Each row was made from one path, in order. Every step used is in the known rows, and no mark comes twice. Write each row's path.
In the rows, 100 means zero.
Known rows:
fafif koze nukizot tese: [ 92, 104, 120, 104, 120, 113,  96,  88,  62, 129,  85,  70, 123, 108,  91,
 117,  81,  78,  85,  66,  99, 102]
nukizot tese koze: [105, 117, 104, 103,  86, 141,  94, 107,  63, 106,  96,  58, 117,  87, 103,
 105,  83,  86,  75, 137, 120,  91]
gubar tese koze: [106, 113, 109,  97,  85, 148, 102, 101, 114,  92,  87,  57, 109,  84,  62,
  82,  58,  92,  75, 131,  96,  92]
fafif gubar tese: [123, 100, 118,  84, 118, 131, 101, 104, 128,  89,  79,  90, 109,  90,  61,
  55,  60,  92,  92, 127,  82,  94]
nukizot koze tese befo fafif: [127,  92, 114, 111, 112, 123,  69, 114,  94, 101, 128,  76,  90, 126, 154,
  50, 107,  80,  99, 116, 125, 115]
gubar tese befo: [115,  98, 120,  91, 106, 164,  68, 103, 127,  94,  89,  67,  96,  88,  75,
  65,  48,  94,  91, 125, 101, 104]
gubar tese befo fafif: [117,  91, 118, 111,  90, 148,  64, 108, 124,  85,  84,  72,  94,  93,  71,
  32,  94,  94,  92, 110, 101, 104]
befo fafif gubar tese koze nukizot: [ 93, 110, 111, 124,  70, 117, 102,  92, 121,  89,  68, 103, 106,  95,  53,
  41, 112,  87,  81,  74,  89,  95]
koze fafif befo: [109, 113, 120,  91,  99,  68,  96, 103,  99, 107,  77,  78,  79,  90, 100,
 115, 131,  86,  90, 100,  83,  94]
nukizot fafif gubar tese befo: [136,  97, 119, 105, 110, 147,  58, 103, 139, 100,  83, 112,  88, 100,  59,
  44, 107,  91,  95, 127, 107,  99]
befo fafif: [111,  92, 115,  90, 108,  81,  92, 110,  98,  94,  88,  54, 103,  99, 106,
  51, 125,  85,  90, 102,  80, 104]
befo fafif koze: [102,  89, 123,  96, 101,  68, 100,  86, 104, 110,  89,  74,  97, 113,  84,
  83, 112,  86,  93, 110,  68, 110]
fafif koze nukizot: [ 82, 100, 126,  88, 123,  75, 101,  75, 102, 128,  86,  68, 107, 111,  86,
 110,  75,  79,  90,  67,  68, 115]
koze fafif: [113, 114, 119,  84, 104,  94,  96, 106,  82,  96,  81,  50, 107,  86,  97,
 108, 113,  83,  83,  94,  88,  93]
fafif koze: [103,  96, 125,  78, 117,  83, 103,  82, 108, 119,  93,  69,  99, 107,  84,
 112,  67,  86,  91, 124,  70, 110]
befo fafif nukizot tese gubar: [106,  86, 114, 133, 106,  80,  95, 121,  66, 111,  89,  90, 129,  92,  96,
  34, 129,  88, 103, 111, 108, 109]
tese koze: [ 96, 113, 110,  82,  88, 104, 100,  97, 101, 103,  96,  56,  99,  90,  99,
  98,  78,  86,  79, 137,  90, 104]
fafif koze tese: [104,  88, 126,  85, 127, 107, 103,  87,  88, 118,  96,  70, 103, 117, 133,
 116,  76,  81,  83, 139,  92, 117]
koze nukizot fafif: [103, 102, 113,  94, 135,  81,  77, 106,  93, 120,  86,  49, 112, 109, 105,
  70, 149,  74,  84,  48,  90, 102]
tese befo fafif nukizot koze: [101, 102, 113, 118, 106,  49,  75, 111, 129, 126, 123,  77, 106, 116,  99,
  47, 100,  88, 109, 104,  92, 113]
tese befo fafif koze nukizot: [ 81,  91, 128, 112,  90,  85,  69,  73, 112, 121,  84,  91,  84, 116,  85,
  79, 109,  82,  96,  65,  82, 124]
gubar tese koze nukizot: [ 86, 117, 110, 102,  90, 140,  99,  94, 107, 101,  79,  56, 117,  89,  65,
  80,  68,  86,  72,  75,  93,  96]
gubar tese koze nukizot fafif befo: [104, 115, 107, 121,  91, 106,  81,  96, 122, 123,  75,  86,  88, 103,  64,
  76, 143,  85,  76,  68, 101,  89]
fafif gubar tese koze: [108, 113, 112,  94,  82, 141, 108,  94, 126,  91,  83,  98, 103,  86,  54,
  71,  57,  94,  82, 145,  92,  94]
tese koze nukizot: [ 75, 116, 111,  92,  92,  96,  97,  90,  94, 113,  88,  53, 106,  94,  98,
  96,  87,  79,  77,  79,  88, 109]

Write each row's path:
[ 86,  93, 124, 104, 106,  60,  99,  81, 100, 119,  80,  72, 104, 117,  83,
  80, 122,  80,  91,  51,  68, 114] => befo fafif koze nukizot
[ 96, 107, 112, 100, 127, 125,  85, 112,  56, 115,  85,  48, 131,  94, 112,
  87,  96,  77,  83,  59, 109,  95] => koze nukizot tese
[ 84,  83, 120, 122, 105,  77,  65, 112, 103, 120,  91,  75, 104, 108, 150,
  53, 126,  86,  91, 133, 105, 126] => koze tese befo fafif nukizot
[113,  92, 117,  91, 107,  73,  98, 105, 110,  90,  83,  94,  95, 100,  96,
  41, 125,  86,  99, 117,  75, 106] => befo fafif gubar
[ 85, 116, 120,  98, 108,  43,  99, 109,  96, 117,  78,  52, 125,  86,  92,
 107, 117,  86,  87,  98,  78,  97] => koze fafif nukizot
[125,  93, 116, 102, 102, 116,  98, 109, 122,  81,  74,  96, 106,  95,  60,
  25, 105,  92,  94, 111,  81,  92] => befo fafif gubar tese
[110, 106, 111, 113,  68, 124, 103,  98, 123,  82,  77, 104, 101,  92,  50,
  42, 104,  94,  83, 131,  91,  91] => befo fafif gubar tese koze
[113,  88, 127, 115,  81, 136,  71,  83, 131, 103,  84,  94,  87, 107,  50,
  65,  77,  95,  95, 116,  88, 108] => gubar tese befo fafif koze
[125, 101, 112,  86, 145, 113, 102, 116,  83, 107, 129,  51, 113, 122, 155,
  82,  74,  76,  91, 119, 113, 104] => nukizot koze tese
[ 95, 120, 114, 117, 109,  80,  93, 122,  57, 122,  79,  54, 142,  83,  95,
 116, 124,  86,  82,  96, 107,  85] => koze fafif nukizot tese
[133,  76, 126, 107, 129, 110,  93,  88,  79, 121, 100, 105,  93, 123, 122,
  82, 130,  77,  94, 134, 115, 122] => nukizot fafif koze tese gubar
[100, 128, 112,  96,  70, 102, 101,  95,  81,  97,  85,  58, 101,  81,  87,
 125, 111,  84,  73, 111,  97,  91] => tese koze fafif
[108,  88, 121,  88, 117, 143,  65, 103,  93, 106, 100,  67,  89, 103, 157,
  81,  79,  83,  87, 145, 117, 122] => koze tese befo
[113,  91, 120, 124,  84, 129,  67,  91,  81, 115,  94,  95,  94, 110,  88,
  88, 106,  88,  94, 122, 112, 107] => nukizot tese befo fafif koze
[ 94,  98, 118, 124, 105,  98,  92,  92,  59, 122,  81,  74, 121, 114,  88,
  87, 127,  78,  86,  52,  99, 100] => befo fafif koze nukizot tese
[116,  85, 126, 107, 118, 122,  57,  86,  97, 131, 101,  92,  82, 127, 130,
 103, 124,  80,  87, 140, 117, 120] => nukizot fafif koze tese befo
[106,  85, 122, 134, 100, 110,  99,  87,  55, 113,  85, 107, 113, 109,  82,
  63, 122,  79, 100,  59, 108, 113] => befo fafif koze nukizot tese gubar
[122,  79, 122,  89, 129, 131, 100, 106,  72,  96,  99,  82, 100, 100, 149,
  60,  87,  80,  95, 140, 113, 123] => koze tese gubar
[101, 116, 106, 116,  97, 131,  83, 100, 106, 109,  79,  58, 116, 100,  60,
  71, 126,  82,  69,  61, 107,  88] => gubar tese koze nukizot fafif
[108, 109, 120, 126, 102,  93, 101, 115,  53, 114,  82,  88, 134,  78,  89,
  92, 118,  86,  96, 104, 117,  97] => koze fafif nukizot tese gubar
[110,  90, 121,  99,  89,  97,  70,  98, 124,  93,  88, 114,  77, 100,  96,
  39, 113,  89, 105, 130,  87, 119] => tese befo fafif gubar
[ 93,  91, 127, 127,  87, 128,  71,  77, 124, 110,  76,  91,  94, 111,  52,
  63,  87,  89,  93,  59,  88, 112] => gubar tese befo fafif koze nukizot
[116,  96, 122,  90, 124,  76,  88,  89, 106, 129,  94,  71,  99, 117,  79,
 102, 124,  81,  89, 112,  81, 104] => nukizot fafif koze
[102, 101, 115,  99, 130,  55,  75, 103, 107, 130,  81,  77,  84, 112, 108,
  75, 168,  77,  90,  54,  86, 102] => koze nukizot fafif befo
